Each row was made from one small tree. The marks that hang from a mark follow it in brackets, in alphabetical order. Every link used is in the known rows. Write each row's tree.
Known rows:
L{H{Y}}: +0.39 -0.16 -0.23 -0.32 +2.36 -2.82 -0.05 -1.05 +0.52 -0.36 -0.39 -2.59 +1.28 -0.27 -0.18 +0.03 +0.06 -0.85 -0.11 -0.50
Y{H{B C L N{T{X}}}}: -0.65 +0.28 -1.03 +0.35 -2.70 +2.38 +0.20 +1.17 -1.16 +0.41 +0.91 +1.68 -1.04 +0.59 +0.09 -0.80 +1.39 -0.42 -0.54 +0.04
T{X{H{C L N}}}: +0.20 -0.24 -2.11 -0.13 -0.87 +0.96 +0.24 -0.05 -1.31 +0.58 +0.41 +0.91 -0.86 +0.23 +0.61 -1.33 -0.09 +0.39 -0.70 +1.14
X{H{B N{T}}}: +1.19 -0.19 +0.64 -0.08 +0.02 +0.35 +0.39 +0.12 +0.88 +0.51 -0.62 -0.92 +0.10 -0.08 +0.23 +0.29 -0.45 -1.25 +0.40 -0.78
T{X{H}}: +0.53 +0.18 -0.53 -0.28 +1.70 +0.80 +0.26 -0.11 +0.21 +0.17 +0.24 -2.20 -1.26 -0.12 +0.53 +0.37 -1.63 +0.30 -0.54 +0.77
B{H{C L N Y}}: -0.84 -0.11 -2.22 +0.23 -1.54 -3.10 -0.56 +0.02 -0.95 +0.02 -0.16 +1.41 +1.60 -0.11 -0.16 -1.49 +1.29 -0.29 -0.28 +0.82
S{N{T{X{H}}}}: +1.14 -0.63 -0.20 -0.11 +1.29 +2.87 +1.50 +0.39 +0.07 +0.69 +0.16 -1.14 -0.91 -0.79 +0.39 +1.42 -0.63 -0.56 +0.51 +0.70
L{H{B N{S}}}: +0.74 -0.48 +0.77 -0.47 +1.22 -1.54 -0.41 -0.41 +1.45 -0.76 -0.86 +0.10 -0.03 +0.38 +0.01 +0.55 +0.31 +0.31 -0.29 -0.66
C{H{L N{S}}}: +0.05 -0.22 -0.60 -0.16 +0.37 -0.63 +0.03 -0.96 +0.48 -0.29 -0.21 +1.83 -0.52 -0.07 +0.14 +0.32 -0.13 +2.32 -0.24 +1.09
X{H}: +0.40 -0.03 +0.88 -0.31 +1.79 -0.32 -0.02 -0.73 +0.79 +0.11 -0.28 -3.06 -0.22 -0.09 +0.44 +0.73 -1.90 +0.22 +0.28 +0.72
Y{H{B C L N{S}}}: -1.13 -0.05 +0.90 +0.05 -1.80 +0.46 -0.78 +0.96 -0.03 -0.55 +0.25 +2.06 -0.76 +1.00 -0.03 -0.20 +1.12 +0.57 -0.28 +0.26
C{H{B L}}: -0.15 +0.26 +0.59 +0.49 +0.92 -1.72 -0.89 -0.78 +0.10 -0.45 +0.20 -0.23 -0.11 +0.77 -0.18 -0.43 -1.59 -0.07 -0.83 +0.75
C{H{B}}: +0.69 +0.38 +1.50 -0.07 +1.76 -1.91 -0.54 -0.64 +0.81 -0.29 +0.19 -1.16 -0.37 +0.54 -0.16 +0.79 -1.84 +1.17 -0.88 +0.24
X{H{C L Y} T}: -0.68 +0.17 -1.35 +0.26 -0.54 -0.92 +0.29 -0.86 -1.27 +0.84 -0.07 -0.74 +1.06 -0.85 -0.27 -2.21 -0.41 -1.31 +1.12 -0.72
S{N{T{X}}}: +0.93 -0.39 -0.36 +0.10 +1.01 +4.04 +1.01 +0.68 -0.22 +0.60 +0.59 -0.97 -0.84 -0.99 +0.21 +2.06 -0.52 +0.67 +0.47 +1.02
L{H}: +0.33 -0.21 +0.10 -0.36 +2.12 -1.28 -0.13 -1.45 +0.53 -0.22 -0.18 -3.10 +0.26 -0.03 +0.25 +0.74 -1.10 +0.76 -0.05 +0.64
N{S T{X}}: -0.26 +0.60 +1.04 +0.12 +0.33 +5.88 +1.04 +0.17 -0.32 -0.03 +0.68 -0.70 -1.63 -0.77 +0.23 +2.10 -1.16 +1.73 +0.79 +0.24
Y{H{B C}}: -0.56 +0.43 +1.97 -0.14 -0.30 -0.19 -0.74 +0.67 +0.09 -0.21 +0.75 -1.39 -0.69 +0.87 +0.00 +0.82 -0.53 +0.83 -0.51 +0.26
H{C}: -0.19 +0.30 +1.11 -0.14 -0.18 +1.57 -0.48 -0.40 -1.17 +0.40 +0.84 -1.78 -0.01 +0.04 +0.21 +1.15 -1.60 +2.67 +0.10 +1.37
X{H{L}}: -0.46 -0.12 -0.10 +0.27 +1.03 -0.21 -0.39 -0.88 +0.00 -0.05 -0.20 -2.19 +0.06 +0.11 +0.46 -0.51 -1.64 -1.04 +0.38 +1.18

Which tree is each row?
+0.51 -0.43 +1.24 -0.52 -0.22 -1.00 -0.23 -0.49 +0.22 -0.39 -0.34 +1.03 +0.08 +0.77 +0.01 +0.12 +0.44 +1.14 -0.41 -0.46 -> L{H{B C N{S}}}
+0.06 +0.43 +1.78 +0.15 +0.83 +2.89 +1.12 +0.64 +0.23 -0.25 +0.02 +0.16 -0.73 -0.26 -0.16 +0.46 -0.43 -2.03 +0.40 -1.65 -> N{S T{X{H{B Y}}}}
-0.35 -0.14 -0.37 +0.14 -1.82 +0.37 -0.02 -0.20 -0.26 +0.44 -0.57 +1.96 -0.16 -0.18 -0.02 -1.74 -0.15 -0.11 +0.96 -0.77 -> X{H{B C L N{S}} T}
-0.33 +0.16 +2.05 -0.30 -1.91 +2.24 +0.48 +0.97 +0.17 +0.02 +0.43 +1.20 -1.01 +0.36 -0.04 +1.29 +1.00 +1.31 +0.31 -0.65 -> Y{H{B C N{S T}}}
+0.42 +0.01 +0.05 -0.34 +0.30 -1.16 -0.84 +1.10 +1.71 -0.28 -0.16 -0.83 -0.63 +0.33 +0.06 +0.95 +0.68 +0.40 -0.52 -0.07 -> Y{H{B N}}
+0.56 +0.14 -0.42 -0.22 -0.43 +4.75 +1.02 +0.49 +0.12 +0.32 +0.22 +0.81 -1.28 -0.99 +0.31 +1.78 +0.24 +2.28 +0.54 +0.16 -> H{N{S T{X}}}
-0.33 +0.18 -1.58 +0.44 -1.34 +1.83 +0.01 +1.26 +0.15 +0.00 +0.37 +0.72 -1.14 +0.22 +0.08 -0.40 +1.30 -1.26 -0.40 -0.06 -> Y{H{B L N{T{X}}}}
-0.12 +0.29 +0.27 +0.49 +1.23 -3.34 -0.83 -0.35 +0.09 -0.53 +0.00 +0.35 +0.93 +0.52 -0.56 -1.10 -0.42 -1.58 -0.88 -0.39 -> C{H{B L Y}}
+0.17 -0.14 -1.43 +0.54 -0.26 -1.76 -1.53 +1.03 +0.21 -0.36 -0.55 +1.15 +1.63 +0.05 -0.43 -1.34 +1.19 -2.44 -0.35 -0.68 -> H{B L N Y}
-1.32 +0.23 -1.29 +0.65 +0.61 -3.00 -0.82 -0.23 +0.02 -0.63 -0.26 -1.05 +1.36 -0.27 -0.24 -0.82 -0.11 -1.60 +0.03 +0.89 -> B{H{L Y}}
+1.07 +0.24 +0.20 -0.23 +0.41 -0.30 +1.02 +0.44 +0.64 -0.09 -0.07 +2.77 -0.36 -0.20 -0.50 +0.32 +1.09 +0.00 -0.67 -1.83 -> C{H{B N{S T{X}} Y}}
+0.11 -0.02 +0.99 -0.32 +0.78 -1.59 +0.22 -0.44 -0.62 +0.40 +0.01 -1.55 +0.89 +0.02 +0.02 -0.35 -0.67 -0.57 +0.12 -0.32 -> X{H{C Y}}
-1.30 +0.00 -0.75 +0.40 -2.29 -0.16 +0.57 -0.03 -1.15 +0.01 -0.16 +2.46 +1.20 -0.39 -0.23 -0.76 +1.56 -0.32 +0.73 +0.14 -> B{H{C L N{S T} Y}}
-1.21 +0.12 +1.16 +0.27 -2.63 +2.43 +0.13 +0.85 -0.52 -0.10 +0.42 +2.20 -0.70 +0.66 -0.03 +0.06 +1.25 +0.10 +0.41 -0.20 -> Y{H{B C L N{S T}}}
-0.58 -0.11 +0.51 +0.36 -1.76 -0.17 -1.07 +1.04 -0.88 -0.41 -0.11 +3.49 +1.12 +0.51 -0.48 -1.23 +1.41 -0.98 -0.16 -0.74 -> H{B C L N{S} Y}
+0.12 -0.15 +0.26 -0.37 +1.02 -2.41 +0.13 -1.14 -0.77 +0.01 +0.18 -1.62 +1.34 +0.15 -0.22 -0.37 +0.18 -0.06 -0.21 -0.37 -> L{H{C Y}}
+0.59 -0.58 -0.08 -0.75 +1.33 -0.85 +0.21 -1.04 +1.16 -0.40 -0.71 -0.54 -0.07 -0.24 +0.27 +1.08 +0.39 +1.65 +0.14 +0.20 -> L{H{N{S}}}
-0.90 +0.03 -1.93 +0.52 -2.39 -1.14 +0.36 -0.13 -1.50 +0.47 +0.00 +1.45 +1.65 -0.43 -0.20 -1.26 +1.52 -0.76 +0.39 +0.36 -> B{H{C L N{T} Y}}
+1.19 -0.10 -1.51 -0.23 +0.60 -2.80 +0.00 +0.32 +1.43 +0.61 -1.16 -0.43 +0.99 -1.04 -0.44 -1.24 +0.56 -1.91 +0.62 -2.30 -> X{H{B N Y} T}
